Known rows, with every step that occurs:
vuda-dateke-zapos: [-15  -6  -3   3  -8 -12   7 -14  27   1  -3   8   3  -5   2   9  -5 -13
  -3   2  -1  -7   8 -20   9  -6  -3  16  -1   8   1 -17   3  -7  12 -25
 -15 -11  -4  26  12   1   5  -4  15   5 -25  14  -2 -23]
dase-sokot: [-26  -1   0  21  -1 -18  11  -3  16   7  -1   7  15 -11  -2  12 -11   1
  11  -4  -9  -6  19 -14   7  -8  -6  12  -2  11   2 -18   4  -3   1 -23
  -6   4  -5  22  10  -8   6  -7  13  17  16   1   5 -18]
kifi-sokot-dase-dateke: [-18  -4  -6  10  -5  -1   9  -1  -1   7   7   6  30 -13  -6   7 -18   8
  10   9 -11  -7   6 -33  16   1 -10  22   2  11  -4 -26   1  -4   3 -30
 -15 -17  -6  18  11   3   8  -7  13  20   5  15  16 -13]
kifi-sokot-ninet-zapos: [-38  -4   0  19 -19 -22  11  -4   7  20  -8  12  -5 -11   0   2 -17  -5
  -7  -7  -8  -5   9  -7  -6   1 -10  23   7  21   5 -43   4  -1   5 -29
 -11 -23   0  22  10 -10   5   3  14   2  38  -2   3  -7]
ditumas-zapos-ninet-sokot-dase-dateke: [-33  -5   0  23 -16 -12  10  -5   9   1  12   9  14  -6  -7  -7 -17   3
  21  -5  -3  -8   0 -11   6  -7 -16  23   5  -3  -6 -45  -2  -5  -3 -28
 -14   4  -7   9  10   0  15 -10  13   5  -9  10  17 -13]
kifi-sokot: [-22  -3  -1  17  -9 -15  10  -3   8   7  -2   4   5 -11   0   5 -13   5
  -2   0 -12  -4  15 -27   1  -2  -5  23   4  22  -4 -11   4  -5   8 -16
 -11 -12  -7  25   9  -1   3  -2  13   9  11   3   7 -12]
ninet-sokot-dase-dateke-zapos: [-14  -7  -5   7  -9  -9  10  -9  10  13  11   6  27  -8  -8  -3 -17   0
  17   6  -2  -7  -6  -7  17  -9  -8  13   6  -9  -1 -34   2  -7   2 -41
 -17  -8  -2  13  12   6   9 -12  13   9 -25  13   9 -21]
dateke-vuda: [-31  -3   0  14 -10  -6   5  -1  21  10  -1  -7 -20 -10   0   2   2  -6
  -3  12  -9  -3   5 -19   4   1  -2  14   1   1  -4 -12   2  -4   3 -20
  -9   7  -4  18   9  -2  -7  -5  16   5  -7  10   4 -24]
ditumas-zapos: [-33  -3   1  22 -21 -21   9  -1  23  -2  -2   1  15  -4   4  -3  -2  -6
   5  -1   0  -8  15 -13   3  -2 -10  23   5   2  -2  -9  -1  -4   4 -15
 -11   5  -9  22  10  -9   8  -4  17   1  -4   2   4 -22]
dase-dateke-vuda-daluruz: [-26  -5  -3  15  -7  23   1  -3  15   1   6 -14 -13 -12  -2   3   2  -1
  -5  23 -12  -2   1 -24   9   6   0  11   0   7  -6 -20  -1  -2  -1 -27
  -7   9  -3  18   5  -1  -6 -13  18   5 -13  12   2 -33]
tetu-dase-sokot-kifi: [-29   2   0  21   3 -29   8   1   3  14   7  15  29 -19  -1   1 -20   9
  13   4 -11  -7  12 -14  20 -10  -6   9   2  18   1 -33   9   0  -1 -32
   1  -2  -2  29  13  -2   6 -17  11  25  71  -3  13 -12]
dase-sokot-ninet-zapos-dateke-vuda: [-45  -5   0  15  -5 -12   7  -8  17  25  -5   7 -11 -10  -2  13  -6 -10
  -2   6  -8  -3   8 -10  -8  -8 -11  11   4   0   3 -46   2  -1  -3 -36
 -17  -5   5  10   7 -10  -7  -8  18  -3  26   7  -1 -23]
kifi-sokot-ninet-zapos-dateke-vuda-daluruz: [-40  -7  -3  14 -12   4   6 -10   9  20  -5  -1 -25 -11   0   6  -6  -3
 -18  15 -11  -2   7 -12 -10   0  -6  19   8  18  -5 -36   1   0   2 -31
 -16  -8   4  19   1  -4 -10  -4  19 -10  20   6  -3 -23]
dateke-zapos: [-20  -6  -2  11 -12 -13  10  -8  25   9   0   1   8  -5   0   3  -6  -9
   3   4  -1  -5   5  -6  10  -9  -4  12   4   1   1 -12   3  -6   8 -29
 -14  -5  -4  26  11  -2   2  -7  16   4 -18   7   0 -24]
zapos-dateke-vuda-daluruz: [-32  -7  -3  14  -8  12   3  -9  16   6   0 -10 -20  -7   1   5   5  -2
 -10  22 -10  -3   7 -14  -4  -4  -2  10   1  11 -11  -5   1  -2  -1 -25
 -12  11  -1  19   1  -2 -12  -6  19  -5 -20  11  -2 -32]
tetu-dase-sokot-ninet: [-36   0   1  26 -12 -17  12  -1   8  20  -7  20  19 -17  -7   4 -16  -2
  21 -14  -8 -10  11   5   6 -11  -8  12   3  16   8 -52   5  -1   3 -33
  -8 -13   0  22  16  -5   7 -12  12  24  67  -4   7 -11]
vuda-daluruz: [-23  -6  -2  22 -13   2   7  -5  14  -2  -2  -6  -7  -7   1  -1  -1  -1
  -5  10  -9  -5  12  -5   3   0  -1  13  -1  21  -7  -1   2  -2   1 -22
  -4  11  -7  28   5  -4  -1  -3  15   5 -12   2   2 -24]
ditumas-zapos-ninet-sokot-dase: [-36  -6   3  27 -20 -33  15  -5  10   4   4  12   1  -4  -4 -10 -16   0
  16 -13   0  -8   5   5   1 -10 -13  28   4   1  -8 -37   1  -5   0 -21
 -13  13  -7  18   9  -2  11  -3  11   3  -5   5  15  -7]
ditumas-zapos-dateke-vuda: [-41  -6   0  13 -15  -8   5  -6  24   9  -1  -4  -6  -3   3   3   5  -8
   0  15  -4  -5   9 -22  -8  -6 -11  18   6  -7  -9 -10  -3  -5  -1 -20
 -21   4  -3  13   6  -4  -6  -8  21 -11 -12  13   1 -31]
sokot-dase: [-23  -4  -3  13 -12 -19  12  -2   6   7  -2   7  12  -7  -1   0  -9  -1
   8   6  -5  -7   8  -7  13  -1  -7  18  -4  11  -4  -7   3  -3  -1 -26
 -11   5  -6  23  12  -1   4   3  12  18  -5  10  12 -12]
tetu-dase-dateke: [-27  -2  -3  19 -11  12   4  -1   8   0   8   6  24 -13  -7  -7 -14   4
  19   6 -11  -9   3 -20  11  -3  -7   2   0  14   1 -27   2  -3  -2 -33
  -6 -18  -6  11  15   1   9 -15  16  19  23   8  15 -20]
ninet-zapos-dateke: [-38  -8  -2  14 -12  -6   8 -10  15   5  -1   7  -2  -1   2   0  -7  -5
  -4   7  -7  -3  10  -6 -11  -9 -12   4  -1  16  -4  -7   3  -2  -7 -31
 -14 -10  -2  10   6 -10   1   1  17  -8 -10   7   3 -21]
ninet-sokot-dase-dateke-zapos-ditumas: [-24  -6  -2  10 -11 -24  13 -12   7   6  19   3  38  -5  -3  -7 -18  -5
  13  10   3  -5  -5   0   9 -13  -8   9   4 -14  -1 -48  -1  -5  -6 -37
 -12  -1  -1   5  11  -3  11 -14  12   0 -21  10  -2 -26]

Rows:
[-41  -4   1  21 -21 -18  10  -3  13  17  -9  11 -14  -7  -1  -1 -10 -13
  -3  -8  -5  -5   5   7  -4   0  -9  14   3  14   8 -35   3   0   0 -33
  -7 -10   0  19  11 -13   3   5  14   1  25  -2   1 -11] : sokot-ninet-zapos
[-33  -7   6  31 -16 -20  12  -6  13   4   4   8 -32  -6  -5 -11 -14   2
  12 -13  -9  -4   3   7 -11 -13  -8  15   2  15  -7 -31   5  -6   0 -20
  -4   8  -7  15   6  -1   7  -6  10  -5 -11   0   9  -7] : zapos-ninet-sokot
[-48  -7  -1  13 -15  -6   6  -7  17  22  -6   3 -25  -7   0   4  -2 -13
  -7  11  -7  -3   1  -5 -11  -3 -10  11   4   2  -1 -33   1  -1  -3 -35
 -17  -9   4  10   6  -7  -9  -3  19  -9   8   9  -1 -22] : sokot-ninet-zapos-dateke-vuda
[-20  -3  -4  13  -9 -21  15  -2   0  11  -2   8  20 -12  -2   4 -17   6
   3   4  -9  -7  12 -23  13  -2  -8  27   2  17  -6 -12   4  -4   6 -21
 -14 -10  -5  27  11   1   4   1  11  20   8   9  12  -7] : kifi-sokot-dase
[-26  -5  -5  12  -7  17   3  -2   9   5   6 -11  -2 -12  -4   5   0  -1
  -3  25  -9  -4  -1 -23  17   7  -2  14  -1   3  -7 -24  -1  -1  -2 -32
 -10  11  -2  18   6   1  -6  -9  17  12 -11  16   6 -30] : sokot-dase-dateke-vuda-daluruz
[-34  -6   0  16  -7  -1   6  -3  10  11  12   1 -18 -12  -9  -3 -11   2
  12   8  -9  -4  -9 -17   8  -2  -9  16   2  -6  -6 -51   1  -5  -2 -31
 -12   8  -3   6   8   4   0 -12  13   7 -11  17  14 -16] : zapos-ninet-sokot-dase-dateke-vuda
[-46  -2   2  22 -20 -35  14  -8   6  13   2   7   9  -9   3   1 -18 -11
 -10  -3  -2  -3  10   0 -11  -4  -9  17   4  13   5 -54   1  -1  -2 -24
  -7 -16   1  13   8 -15   8   1  13  -6  34  -4  -7 -13] : kifi-sokot-ninet-zapos-ditumas
[-26  -7   1  19 -13 -29  14 -10  12  12   5  13  -6  -6  -7  -6 -17  -2
  14  -7  -1  -6  -3   9  10 -16  -9  21   3   1  -5 -38   4  -7   4 -31
 -13   5  -3  20  10   4   7  -6  10   5 -14   7  10  -9] : dateke-zapos-ninet-sokot-dase
[-30  -4   2  22  -6 -16   7  -7   7  15  20  15   2 -14  -7 -14 -26   8
  17   1  -8  -4 -12  -3  12 -18  -8   7   8   6  -2 -58   7  -4   1 -41
  -1 -10  -2  18  10   7   9 -25  11   4  39   2  15 -10] : tetu-dase-dateke-zapos-ninet-sokot-kifi
[-30  -8   5  24 -13 -20  12 -11  22   9   5   8 -21  -5  -5  -7 -15  -4
  11 -12  -2  -4  -1   9  -5 -18  -7  14   7   5  -3 -39   4  -8   6 -27
  -9   3  -5  17   8   1   7 -11  12  -8 -19   1   5 -13] : dateke-zapos-ninet-sokot
[-26   1   1  19   7 -31   9   1   5  15   5  10  13 -15   2   8 -17   4
   4   7  -9  -4  13 -16  15 -10  -7  13   1  14   1 -23   8  -1  -1 -29
  -2   6  -4  30   9  -5   3 -13  10  18  42  -2   9 -13] : dase-sokot-kifi
[-30  -3  -1  22 -18 -17  13  -2   5  22  -8  11  -3 -14  -3   9 -16  -2
   2  -4  -9  -6  10  -9  -5  -5  -7  28   7  20   1 -33   4  -4  10 -25
 -13 -18  -3  27  10  -2   2  -2  11   8  35  -1   2  -4] : kifi-sokot-ninet
[-43  -6  -1  18  -9 -16  11  -9  12  19  -7  17   3  -7  -2  12 -15  -7
   4  -4  -6  -6  14   2 -13 -14 -14   8   2  12   4 -41   3  -1  -5 -38
 -15 -13   2  12   8 -13   2  -3  16  -2  24   0   1 -15] : dase-sokot-ninet-zapos-dateke
[-34  -2  -2  14 -10  15   1   1  15   7  10  -2   3 -15  -6  -4  -5   1
  12  15 -13  -5  -3 -28  13   3  -4   6   3   2  -1 -33   1  -3  -2 -31
  -9 -10  -2   9  13   3  -1 -17  18  15  19  14  10 -27] : tetu-dase-dateke-vuda
[-39  -5   7  33 -22 -29  12  -6  20   0   3   8 -18  -4  -2 -11 -13  -1
  13 -17  -2  -6   7   4 -10 -13 -12  23   7   7  -6 -36   1  -6   2 -16
  -7  11  -8  15   7  -5  12  -8  13 -11  -9  -1   9 -11] : ditumas-zapos-ninet-sokot
[-31  -7  -1  20  -8  10   6  -7  10   5  11  -6 -25 -11  -8  -3  -7   4
   4  12 -10  -2  -7 -12   8   0  -4  16   1   4 -10 -47   1  -3  -2 -30
  -8  18  -2  13   4   4  -2 -13  14   3 -11  14  10 -21] : zapos-ninet-sokot-dase-dateke-vuda-daluruz
[-30  -6   2  24 -14 -28  14  -6   5   7   4  13 -14  -7  -7  -7 -17   4
  16  -9  -6  -6   0   7   2 -11 -10  20   0  10  -8 -31   5  -4  -1 -25
  -9  11  -6  18   9   1   7  -2   8   8 -10   6  15  -3] : zapos-ninet-sokot-dase
[-23  -8   0  13 -11 -26  13 -14  15   6   2  18 -11  -5  -5  -5 -17  -4
  10 -10   0  -7   0  -3   7 -13  -9  25   0   8  -5 -43   4  -7   6 -28
 -15   1  -3  20  12   5  10  -7   9   5 -21  14   9  -7] : vuda-dateke-zapos-ninet-sokot-dase
[-32  -1   0  23  -9 -21  13  -1  11  20  -9  14   6 -13  -5  12 -13  -6
  13 -11  -7  -8  13   2   1 -10  -8  17   2   9   8 -42   3  -2   4 -30
 -10  -3  -1  25  12  -8   4  -6  11  16  38  -3   3 -10] : dase-sokot-ninet
[-24  -6   3  17  -3 -32   8 -11  12  12   9  16 -25 -10   0  -7 -19   0
   2  -2  -5  -4  -3  -6   1 -16  -7  17   4  12  -5 -45   9  -5   5 -29
  -5  -3  -3  27   7   6   6 -17   8  -4   7   5   7  -6] : vuda-dateke-zapos-ninet-sokot-kifi
[-26  -5   0   7 -11 -23  10 -16  24  -3   6   4  14  -3   5   4  -6 -16
  -6   7   4  -4   9 -10   1 -11  -3  12  -2   1   1 -31  -1  -6   4 -22
 -10  -8  -3  17  12  -6   8 -10  14  -2 -19  12 -11 -27] : vuda-dateke-zapos-ditumas
[-40  -7  -2  16 -16 -13  11 -10   4  20  -7  14  -1  -7  -1   5 -16  -3
  -4   0  -9  -5  11  -5 -17 -10 -14  16   7  20  -1 -32   3  -2   0 -33
 -19 -26   1  14   5  -7   0   0  16  -8  19   3   2 -10] : kifi-sokot-ninet-zapos-dateke
[-30  -7  -2  15  -8  -1   9  -9  21   2   8   7   2  -7  -7   6 -16  -9
  10   2  -2  -4  -4 -10  18 -12  -9  16  -1   0   0 -42  -1  -8   7 -34
 -15  -7  -4  17  11   3   5 -13  16   8 -14  14  10 -16] : sokot-dase-dateke-zapos-ninet
[-25  -8   3  18 -11 -20   9 -16  24   3   2  14 -26  -4  -4  -4 -13  -6
   7 -13  -3  -5   1  -5  -7 -15  -7  17   3  10  -3 -44   5  -8   8 -24
 -10  -3  -5  19   9   2   9 -11  11  -6 -24   7   4 -12] : vuda-dateke-zapos-ninet-sokot
[-27  -8   3  22 -12  -7   9 -11  20   5  12   7 -13  -7  -8  -4 -19  -2
  16  -9  -4  -4  -6  -2  -2 -17  -9  12   5  -2  -2 -50   2  -8   3 -33
 -10  -4  -5  11   7   2   9 -17  13  -5 -22   5   8 -15] : dase-dateke-zapos-ninet-sokot
[-38  -7  -2  17 -14   7   4  -9  21   2   0 -11  -8  -3   4   3   7  -4
  -9  20  -5  -3  11 -16  -6  -2  -6  17   6   4 -12  -8  -3  -2   0 -21
 -15  14  -3  18   2  -3  -8  -6  22 -11 -19  10  -3 -35] : ditumas-zapos-dateke-vuda-daluruz
[-30  -7   3  24 -14  -4   8 -11  18   5  14  12  -4  -9 -11 -13 -22   3
  24 -11  -6  -6  -7  -1   4 -18  -8   7   7   4  -1 -56   4  -7   2 -35
  -9 -10  -3   9  12   6  12 -20  14   2   3   5  11 -15] : tetu-dase-dateke-zapos-ninet-sokot
